(in the rows, 128 means zero)
Known rows, with every way that one mark hangs from another
z_436{z_816}: [126 112 137 103 139 124 121 118 126 137 136 125 165 149  88 103 127 135
 121]
z_220{z_816{z_436}}: [ 92 109 138 146 125 129 121 104 132 121 163 138 155 132 158  84 142 130
 155]
z_816{z_220 z_436}: [ 80 138 125 137 112 116 150  85 136 101 144 148 144 133 148 141 115 122
 133]
z_539{z_337 z_816{z_220 z_436}}: [ 73 152 143  95 207 118 154 102 145 107 137 150 168 126 126  90 116 140
 119]
z_816{z_436}: [117 129 124 128 107 122 125  93 134  94 175 137 142 128 137 142 133 131
 147]
z_34{z_82{z_539}}: [111 178 138 119 151 108 140 119 128 121 128 123  94 121 129 118  82 126
 125]
z_539{z_82{z_34} z_337 z_816}: [ 88 192 166  79 238 155 144 137 169 129 123 144 186 115 109  44  74 154
 116]
z_82{z_34 z_539{z_816{z_220}}}: [101 120 151 104 159 166 151 106 153 104 153 149 142 125  92  63  24 135
 100]
z_539{z_82 z_816}: [ 97 179 149  95 162 127 136 134 158 124 114 139 170 116 128  76  83 135
 126]
z_245{z_337{z_539{z_82 z_816{z_436}}}}: [105 125 146 101  98 118 137 111 128  92 180 102 139 149 109 101 113 183
 121]
z_539{z_82{z_34} z_816}: [ 96 167 162  92 168 154 139 131 169 122 120 147 182 115 114  52  58 140
 118]
z_539{z_82 z_337 z_816{z_220 z_436}}: [ 56 211 151  88 221 119 157 109 162 113 128 153 184 119 137  77  91 146
 127]
z_337{z_539}: [126  94 124 128 124 129 135 112 126 101 177 125  98 147 115 132 124 134
 115]
z_34{z_82{z_539{z_337 z_816}}}: [100 186 147 100 195 107 145 121 133 121 127 126 107 119 120  95  80 135
 118]
z_34{z_82}: [110 170 142 124 147 104 137 129 129 132 103 124 108 122 139 121 113 125
 127]
z_816{z_220}: [ 91 138 129 137 133 120 154 120 131 134  98 139 130 133 139 127 111 119
 114]
z_539{z_337}: [119 154 133 115 198 129 133 134 128 137 132 126 132 129 124 119 145 142
 127]
z_245{z_337{z_539{z_82 z_816{z_220}}}}: [ 97 128 148 104 107 117 147 120 127 105 153 103 134 150 111  95 105 178
 110]
z_220{z_816}: [ 99 108 141 146 138 132 122 128 129 144 131 130 145 133 151  75 138 128
 142]
z_82{z_34 z_539{z_337 z_816}}: [112 132 154  91 205 170 142 113 151 107 170 142 144 123  83  57  45 150
 105]

Rows
[ 62 199 167  85 241 149 161 130 171 133 102 151 187 118 118  43  62 148
 107]
z_539{z_82{z_34} z_337 z_816{z_220}}
[108 151 133  95 187 130 137  99 137  95 184 138 132 124 107  99  83 144
 126]
z_82{z_539{z_337 z_816{z_436}}}
[104 173 145 106 161 107 142 118 134 116 126 128 104 118 123 100  72 128
 119]
z_34{z_82{z_539{z_816}}}
[ 96 186 146 100 188 105 144 109 135 110 142 130 112 119 123 100  82 136
 125]
z_34{z_82{z_539{z_337 z_816{z_436}}}}
[ 89 204 154  82 232 129 141 139 157 132 117 138 173 116 123  68  99 150
 123]
z_539{z_82 z_337 z_816}
[108 118 154 100 107 133 140 123 132 101 167 102 140 148 101  83  99 184
 110]
z_245{z_337{z_539{z_82{z_34} z_816}}}
[ 80 193 163  79 224 150 142 113 172 106 156 151 196 115 117  54  77 157
 129]
z_539{z_82{z_34} z_337 z_816{z_436}}
[ 98 145 143  89 204 123 137 108 143 104 158 142 166 123 118  91 128 147
 129]
z_539{z_337 z_816{z_436}}
[ 87 133 140 108 150 125 153 113 148 101 152 139 127 141 119  98  84 135
 106]
z_337{z_539{z_82 z_816{z_220}}}
[ 94 137 154  95 208 166 154 109 153 110 155 147 144 125  90  56  35 146
  99]
z_82{z_34 z_539{z_337 z_816{z_220}}}
[ 81 152 147  95 221 121 156 126 142 131 104 143 157 127 120  80 112 139
 107]
z_539{z_337 z_816{z_220}}
[ 95 119 148 105 148 163 149  89 155  88 176 153 148 125  96  69  26 137
 109]
z_82{z_34 z_539{z_816{z_220 z_436}}}
[114 150 136  95 197 134 138 116 134 111 162 133 125 124 103  91  80 142
 117]
z_82{z_539{z_337 z_816}}
[ 87 189 148 103 197 104 153 118 134 122 117 130 107 121 125  95  74 133
 114]
z_34{z_82{z_539{z_337 z_816{z_220}}}}
[114  96 143 104  90 118 137 108 120  88 185 100 131 153 105 108 125 180
 117]
z_245{z_337{z_539{z_816{z_436}}}}
[100 202 153 105 217 156 139 137 157 138 128 135 162 120 122  82  95 153
 126]
z_539{z_82{z_34} z_337}
